In the rows, zero is written as 128.
Known rows, with every step that occurs:
V > E: [132 117 133 144 129 129 131 129 148 116 113 131 132 140 136 148 121 131
 119 131 124 101 119 128 138 121 127 117 134 128 131 126 130 133 100 135
 121 129 127 117 137 131 131 127 130 135 133]
A > E: [137 117 131 142 135 132 141 131 133 125 132 131 116 128 120 141 125 140
 118 134 125 116 145 123 146 133 138 126 137 142 121 118 132 124 156 137
 125 146 123 145 126 126 130 128 127 152 113]
V > E > Y: [116 120 142 149 133 139 135 130 155 119 109 127 126 144 138 143 122 127
 117 122 112 102 121 149 137 133 121 122 132 130 134 132 131 132 115  84
 123 127 130 132 133 135 131  95 119 120 139]
T > E: [136 117 125 142 128 139 132 128 140 114 116 125 130 133 129 145 122 130
 119 130 130 174 118 128 135 140 145 118 137 134 124 115 129 131 150 136
 126 134 128 119 137 110 130 139 129 120 123]
A > E > Y > F: [119 115 143 142 139 141 136 134 138 127 127 131 108  92 124 142 116 137
 121 120 115 122 161 143 156 142 127 129 146 148 137 109 125 128 204  75
 130 145 123 139 139 136  91  90 120 138 114]
D > E > Z: [136 120 114 137 133 136 138 124 124 115 129 132 123 144 130 148 123 121
 104 140 129 125 130 132 122 142 140 124 138 148 136 122 127 152 200 133
 126 141 140 124 129 129 142  71 135 134 140]
B > E > W > L > P: [132 149 123 128 140 116 138 127 132 152 150 123 122 117 126 169 140 128
 136 134 133 140 139 115 114 130 108 120 129  95 104 138 123 143  64 138
 151  98 120 121 119 151 117 130 119 131 128]
G > E > W > L > A: [131 140 121 124 116 112 139 135 131 140 145 123 108 140 112 100 128 122
 139 131 131 140 119 123  97 127 126 130 125 124 139 161 168 137  95 129
 109 124 135 117 131 131 137 132 126 125 135]
G > E > S: [130 118 127 132 136 116 138 125 137 111  85 124 168 144 121 144 127 112
 134 134 134 113 113 133 122 129 133 116 143 119 132 146 186 132 109 130
 120 133 118 124 128 132 138 132 124 108 132]
T > E > S: [140 118 122 140 137 141 133 126 143 104 103 123 170 131 138 142 129 120
 128 134 139 161 118 135 127 145 142 112 143 126 128 120 132 121  99 133
 123 130 122 116 132 114 126 143 127 108 119]
G > E: [126 117 129 134 127 118 137 129 130 117  95 129 128 146 111 149 124 124
 126 130 127 127 115 128 129 123 134 119 136 126 133 143 185 139 163 134
 123 138 123 123 133 126 141 130 129 121 137]
G > E > S > L: [129 124 131  97 130 112 116 132 122 112  89 124 180 135 125 154 135 114
 136 127 133 111 102 133 109 126 120 124 112 116 131 142 182 128 114 111
 121 132 122 156 132 137 143 133 126 115 135]
S > L > A > E > W: [141 116 128 102 125 126 119 134 104 150 131 130 110 122 125 104 142 140
 134 135 124 139 141 117 113 123 118 150 105 137 130 126 115 120  94 118
 108 134 135 176 125 132 126 131 124 157 109]
A > L > W > E > Y > F: [ 90 108 130 168 141 136  92 135 129 118 162 132 102  84 132 119 116 134
 126 105 114 136 144 145 122 119 122 127 127 132 126 110 114 131 174  92
 147 139 131  80 138 133 103 101 142 146 144]
M > L > A: [144 122 136 110 120 117 113 115 136 134  92 129 109 135 133 106 111 132
 133 124 126 133 119 123 138 124 134 110 172 126 159 124 112 131 164 138
 128 119 140 116 124 124 123 127 128 123 129]
W > L > A: [137 142 133 136 120 118 137 129 143 137 162 123 105 133 134  96 113 129
 127 125 132 125 116 125 132 139 136 128 132 125 154 145 119 127 155 133
 122 116 137 113 135 127 127 137 130 133 130]
Y > F: [132 113 137 139 136 119 131 133 140 114 114 133 125 105 136 153 112 129
 120 125 129 117 132 123 154 134 141 120 148 128 159 107 121 130 191 129
 129 127 124  97 152 136  85 128 133 123 132]
S > L > A: [138 115 137 102 119 118 112 133 117 140 114 124 119 136 142 105 123 128
 128 125 126 133 111 121 128 128 127 141 111 123 154 129 119 131 161 121
 120 118 138 151 139 129 127 137 132 131 130]
B > E > W: [131 115 116 143 134 127 140 132 128 121 103 126 128 124 128 163 132 130
 133 135 129 151 131 119 124 120 111 127 131 100 125 120 127 134 107 139
 120 116 126 118 129 121 123 131 126 129 133]
D > E > Y > F: [119 118 123 142 134 137 128 133 142 111 124 132 118 106 135 148 111 121
 113 123 114 122 140 146 142 149 129 124 144 146 145 115 123 139 252  70
 130 142 126 118 159 142  85  89 122 129 143]
B > E > G: [137 115 117 147 127 167 137 132 126 129  95 123 121 124  84 155 122 139
 138 136 124 155 139 126 140 133 112 124 134  88 126 124 131 139 153 134
 127 116 118 119 122 122 127 131 129 128 134]
M > E: [131 116 128 144 129 127 141 105 134 112  92 130 136 140 134 142 120 136
 135 121 128 121 122 129 130 130 147 136 134 124 135 118 124 129 142 134
 132  98 125 122 113 116 144 124 131  95 128]
P > L > A > E: [133 159 130 130 109 137 126 132 136 154 122 135  98 129 123  92 132 135
 126 134 128 132 142 125 176 122 129 147 109 141 120 129 125 126 154 159
 117 141 135 142 120 114 125 141 124 148 101]
D > E: [136 120 111 140 126 130 132 127 142 113 127 129 129 141 129 145 122 122
 112 133 127 116 124 128 132 139 140 118 138 135 134 124 126 136 205 133
 126 140 126 120 146 127 127 127 129 141 141]
M > E > V: [132 116 147 138 132 130 140 104  95 111  84 134 140 144 147 146 122 131
 131 128 129 126 124 123 132 130 138 145 131 141 115 123 123 123 146 136
 138  99 117 120 108 116 142 124 115  46 127]
G > E > Y > F: [111 115 142 133 133 126 130 137 135 116  92 126 122 113 116 152 112 117
 129 119 114 131 131 147 141 138 127 122 141 132 144 131 178 144 213  70
 127 135 126 120 147 140 101  90 125 106 139]
L > W > E > G: [117 111 111 128 121 158 129 125 117 134 152 129 121 136  86 116 135 136
 133 128 124 143 133 132 103 119 136 121 137 118 120 126 121 125 102 135
 136 134 124 113 120 124 142 135 147 143 143]
P > L: [124 165 138 129 113 123 128 130 156 118 110 135 123 141 132 146 125 124
 115 127 130 116 117 128 178 131 138 129 113 125 135 119 129 125 151 159
 128 130 131 117 129 117 130 145 129 112 129]
S > L > A > E: [139 118 133 103 121 129 114 134 111 153 130 127 111 120 128 100 130 140
 129 129 124 131 136 119 135 126 119 148 109 139 131 129 122 127 160 118
 118 136 132 181 131 131 129 132 126 163 106]
P > L > W > E > G: [109 159 115 115 104 163 120 124 130 135 146 136 117 135  83 113 141 131
 131 126 126 142 129 136 136 117 130 128 107 118 106 121 121 125  97 155
 141 136 126 113 116 116 143 142 146 135 136]
P > L > W: [105 159 121 117 114 119 125 129 142 124 103 141 123 141 132 117 137 120
 126 120 128 117 111 128 155 100 133 128 114 123 125 115 121 121 120 160
 139 137 134 114 125 110 139 144 133 111 139]
B > E: [130 113 122 144 130 128 136 131 134 121 103 122 129 122 128 158 122 131
 130 130 128 144 127 120 145 121 114 125 135 101 121 123 133 140 176 138
 127 119 122 122 129 120 126 132 128 135 133]
B > E > Y > F: [115 110 136 146 140 137 133 137 134 120 101 123 121  88 133 160 111 127
 132 117 115 149 143 141 154 132 103 130 140 107 137 113 129 143 221  73
 131 118 125 116 143 133  84  94 123 122 134]
L > W: [116 110 120 130 131 119 136 128 127 120 107 130 126 141 132 119 131 124
 125 124 125 116 114 126 124 102 141 118 142 125 138 120 119 126 129 140
 137 135 133 111 134 119 136 134 134 118 142]
E > W > L > P: [134 153 138 127 142 109 139 124 144 145 163 128 122 136 128 158 140 128
 126 134 133 111 130 119 114 143 133 113 134 119 130 140 114 129  48 139
 153 106 124 117 127 152 120 130 123 115 129]
L > A > E > S: [144 111 127 140 136 133 135 130 124 145 115 125 142 127 133  88 130 128
 136 139 131 119 144 129 136 128 130 137 143 135 134 135 123 119 107 134
 114 134 128 136 121 125 118 132 118 144 100]
M > L > W: [121 123 124  98 125 114 115 114 134 118  90 132 124 129 125 129 124 129
 134 117 126 115 113 127 123  98 133  98 172 126 139 109 109 125 130 136
 147 134 133 114 121 120 139 126 136 119 146]

Rows:
[142 110 124 139 127 133 142 131 119 149 129 131 104 133 123  95 135 138
 131 142 125 138 149 117 125 122 130 143 133 142 130 129 118 124  94 139
 110 134 135 139 126 125 121 131 122 147 108]
L > A > E > W
[110 112 123 168 138 121 102 130 135 118 116 133 111 125 131 118 121 135
 126 117 125 117 122 125 130 104 138 122 125 121 131 114 118 126 131 157
 142 136 131  81 129 120 137 142 135 126 147]
A > L > W
[137 124 129 107 139 127 119 131 127 121 126 129 167 116 131 147 137 129
 129 128 131 103 132 131 128 135 123 131 113 130 125 118 133 111 102 113
 126 142 117 178 124 136 131 133 122 149 110]
A > E > S > L
[116 114 117  92 132 119 115 107 110 114  81 132 182 129 148 123 147 122
 156 111 129 104 110 134  94 101 125 142 112 112 128 115 117 115  60 113
 141 101 124 150 109 121 152 131 132  89 138]
M > E > S > L > W
[131 157 135 127 113 144 129 129 124 156 121 135  96 132 122  91 131 132
 118 138 128 139 147 129 169 123 128 154 106 155 120 129 125 140 148 159
 118 141 151 144 103 116 141  87 129 144 101]
P > L > A > E > Z
[132 152 140 127 141 109 136 121 145 147 159 125 120 134 131 150 130 127
 123 129 130 104 125 123 132 145 139 112 138 123 128 142 123 133 117 138
 158 110 123 119 128 153 121 132 127 122 126]
W > L > P
[135 124 143 170 152 116  99 128 141 143 116 132 113 130 130 155 121 137
 120 131 128 114 133 123 147 134 141 117 131 117 124 128 121 138 128 163
 163 111 121  92 125 149 119 136 122 118 124]
A > L > P
[112 117 123  95 127 114 115 132 114 123 113 131 135 131 136 127 138 126
 128 118 124 114 107 125 113 103 127 128 117 123 137 115 119 121 127 117
 138 134 133 149 134 126 143 137 137 128 146]
S > L > W
[142 118 152  98 123 131 116 134  72 149 117 130 117 125 139 101 130 139
 126 134 129 134 140 114 135 126 114 156 108 155 110 130 121 120 165 120
 122 136 127 178 125 130 128 133 111 117 104]
S > L > A > E > V
[132 150 127 135 129 115 146 129 150 109 169 126 123 130 129 150 127 128
 124 127 132 114 122 123 116 139 137 117 126 121 144 132 122 120  82 131
 123 121 130 112 133 130 133 135 131 120 140]
E > W > L
[130 159 136 128 106 125 123 130 144 141 103 134 109 146 137  97 122 121
 127 128 129 133 115 125 171 126 136 139 114 126 142 133 121 127 155 162
 120 121 140 114 130 114 125 146 129 115 118]
P > L > A
[125 151 121 127 125 110 143 133 140 115 150 126 123 137 107 154 130 122
 128 129 132 124 119 128 102 132 132 118 125 124 128 150 174 133  89 127
 118 133 127 119 130 132 148 131 131 122 141]
G > E > W > L
[138 142 127 137 120 129 140 134 133 150 177 125  96 116 122  88 122 142
 126 127 131 124 146 127 138 134 127 138 129 143 127 140 120 125 153 129
 120 138 132 138 125 125 129 130 128 167 109]
W > L > A > E
[137 124 136 106 132 120 109 131 138 113 107 127 182 132 151 150 134 124
 131 128 131  81 111 133 118 126 110 124 111 115 132 128 131 123  48 111
 120 121 124 153 135 144 130 133 127 131 134]
V > E > S > L
[127 117 147 129 129 120 137 129  95 115  81 128 135 147 122 146 119 118
 119 134 129 129 114 122 130 128 130 127 136 145 113 145 183 136 167 135
 129 136 120 123 129 128 142 128 113  72 135]
G > E > V
[137 141 147 132 122 132 142 132  98 147 169 127 101 119 133  91 122 135
 121 130 131 127 148 118 138 138 121 145 128 158 108 145 121 120 156 131
 123 138 127 137 123 127 129 132 111 119 103]
W > L > A > E > V
[129 114 148 138 129 130 132 127  98 112 149 128 132 142 140 143 122 124
 111 134 130 136 125 122 127 143 133 127 135 147 110 131 131 123 154 139
 131 127 119 117 127 125 135 135 125 103 130]
W > E > V
[138 154 112 123 137 118 135 122 139 143 175 130 121 136 124 153 142 123
 119 140 133 112 136 122  97 147 133 113 131 130 117 141 116 141  96 134
 150 120 122 121 137 158 117 123 122 139 137]
D > E > W > L > P
[125 107 141 141 134 142 130 138 125 151 121 129  96  96 129  94 116 135
 131 122 113 135 163 139 154 135 123 146 143 148 142 122 118 132 210  77
 120 136 134 136 138 136  83  92 117 144 106]
L > A > E > Y > F
[134 159 127 124 112 135 130 132 133 153 123 137  98 130 124  94 141 133
 132 139 128 141 146 119 159 121 126 148 103 139 119 128 118 122  87 159
 113 136 138 140 119 121 123 142 120 140 102]
P > L > A > E > W
[131 159 149 123 113 139 126 133  98 151 109 137 104 131 135  90 129 130
 121 137 132 135 145 117 176 125 120 156 109 159  99 134 126 122 157 161
 123 141 129 138 117 117 126 142 106 100  97]
P > L > A > E > V
[121 118 118  98 123 120 108 111 125 118 137 130 122 126 126 126 129 133
 131 115 124 127 119 130 105 105 127  97 167 135 121 111 114 128 128 134
 149 138 132 118 115 120 143 125 148 153 146]
M > L > W > E
[120 121 129 143 132 152 135 127 147 115 110 120 125 135 128 143 122 124
 120 122 118 179 124 148 135 149 139 121 137 139 124 120 128 130 164  85
 128 130 132 138 135 112 132 110 123 104 126]
T > E > Y
[113 106 134 122 129 127 130 126  84 122 143 130 131 139 140 118 132 123
 119 130 127 135 122 120 108 112 128 129 136 148  99 126 122 120 126 140
 141 136 123 114 123 122 141 136 128 103 138]
L > W > E > V
[128 152 130 118 137 107 137 125 133 149 141 125 124 142 108 158 143 124
 132 137 133 121 125 119  98 135 128 111 129 121 114 159 172 142  54 135
 148 117 120 124 123 160 132 126 120 114 132]
G > E > W > L > P
[132 125 131 103 135 121 110 127 121 111 157 123 176 128 139 150 133 120
 130 125 131 116 115 132 107 144 126 126 112 119 131 128 130 118  98 114
 124 123 122 155 128 137 132 138 139 147 130]
W > E > S > L
[118 120  97  92 131 121 108 127 116 115 118 132 176 130 144 123 145 112
 131 124 127  99 109 133  90 110 119 126 114 126 125 121 122 123 121 112
 132 143 123 151 142 136 133 132 131 139 151]
D > E > S > L > W
[136 115 131 102 126 121 102 129 110 138 152 123 165 129 148 100 132 120
 139 127 131 131 115 128 101 138 120 138 113 120 141 139 125 123 103 114
 117 115 129 153 130 132 125 141 137 150 121]
W > E > S > L > A
[132 122 123 107 134 124 115 132 122 116  98 118 177 112 142 162 133 123
 142 127 135 128 118 130 124 125  99 131 111  90 126 123 134 128 121 114
 123 115 117 155 126 131 126 136 124 132 134]
B > E > S > L
[138 137 122 134 119 123 141 109 128 133 144 126 112 132 134 100 129 134
 149 125 133 136 129 123 101 127 137 150 122 123 141 138 108 127  74 129
 121  86 135 113 110 121 139 130 130 100 126]
M > E > W > L > A
[137 140 124 136 119 121 132 134 143 138 163 127 111 135 137 100 128 132
 132 132 129 116 124 122 110 125 116 131 125 122 137 145 116 130  31 130
 108 114 139 112 132 138 127 132 128 144 130]
V > E > W > L > A
[138 123 125 105 130 134 112 129 131 107 110 122 180 122 142 152 134 121
 133 124 136 157 111 135 116 145 127 122 111 125 125 117 129 120  97 114
 122 130 125 154 134 121 131 146 129 116 121]
T > E > S > L
[114 111 114 128 138 124 127 123 124 117 146 125 167 133 137 112 140 116
 135 126 132 119 121 135  99 112 132 118 140 121 122 126 124 117  71 134
 134 130 126 113 125 124 136 138 141 139 137]
L > W > E > S
[111 111 117 167 144 125  97 126 128 112 153 130 152 116 135 117 130 127
 134 121 130 119 129 133 104 111 131 119 127 120 112 123 123 119  74 152
 141 133 124  79 120 126 139 144 143 146 139]
A > L > W > E > S
[133 151 106 133 125 121 142 126 147 111 183 131 123 131 126 148 130 123
 114 131 135 118 130 126 103 144 133 118 127 133 133 131 117 129 130 126
 123 138 128 116 144 136 131 128 129 146 148]
D > E > W > L
[130 113 128 144 136 137 140 128 118 125 103 123 126 124 131 160 123 132
 122 137 129 153 129 125 137 122 115 129 134 112 126 121 131 152 168 139
 126 118 138 124 110 120 141  78 136 130 133]
B > E > Z
[107 158 117 115 120 126 119 123 135 120 139 133 163 132 138 113 146 109
 136 121 134 114 117 139 129 108 127 127 115 123 107 122 125 117  64 157
 137 134 126 115 118 115 138 149 138 132 133]
P > L > W > E > S
[141 119 134 103 128 116 113 130 119 133 105 123 163 135 148 103 128 119
 139 128 131 118 110 129 120 131 124 137 118 112 157 136 122 118 107 119
 115 114 132 146 135 135 120 139 125 119 123]
E > S > L > A
[137 118 127 142 125 162 132 124 130 125 156 123 120 140  84 144 125 137
 125 131 130 143 137 133 121 152 140 118 136 117 131 129 130 127 132 132
 126 124 120 120 127 127 131 132 142 143 132]
W > E > G
[141 140 115 133 118 137 134 128 138 135 160 122 108 125 129 100 130 128
 132 132 134 191 125 124 103 141 134 129 125 132 133 138 112 128  79 132
 112 119 141 111 137 118 126 147 129 126 120]
T > E > W > L > A
[141 145 126 136 130 127 138 131 138 142 166 123 136 116 130  87 127 132
 138 129 135 112 143 131 125 139 125 134 134 134 129 143 122 114  99 127
 117 134 128 134 123 130 124 133 123 155 103]
W > L > A > E > S
[135 137 115 135 121 123 138 133 130 142 153 119 108 112 128 112 131 131
 142 131 133 161 132 117 115 122 101 136 124 100 129 143 118 137 103 132
 112 107 136 113 126 125 123 135 127 140 131]
B > E > W > L > A
[133 150 123 136 131 127 149 130 142 124 185 129 111 116 114 143 134 142
 121 129 133 116 148 124 119 138 127 126 126 139 120 129 122 119  80 127
 122 143 126 142 121 130 133 131 126 156 118]
A > E > W > L
[124 140 138 139 127 138 137 138 135 149 173 126  87  81 124  94 112 137
 133 116 120 129 162 142 147 143 120 141 136 149 139 133 114 129 200  67
 125 135 134 134 137 140  89  94 122 153 107]
W > L > A > E > Y > F
[110 115 120  94 123 121 108 131 108 126 161 127 137 124 134 125 140 127
 124 116 125 130 112 126  97 110 123 128 109 129 118 119 121 126 121 118
 135 135 132 154 130 127 148 137 148 158 146]
S > L > W > E
[140 122 126 143 130 171 144 129 129 135 124 129 111 127  76 139 127 151
 129 137 127 128 155 131 141 142 137 126 139 128 124 122 127 124 138 133
 128 143 115 142 119 127 130 127 126 145 112]
A > E > G
[102 153 136 114 114 130 119 127  98 122 139 138 127 138 139 115 140 118
 120 128 132 134 119 123 137 107 124 137 107 150  86 123 123 120 119 161
 144 139 126 114 119 112 142 146 128  94 135]
P > L > W > E > V
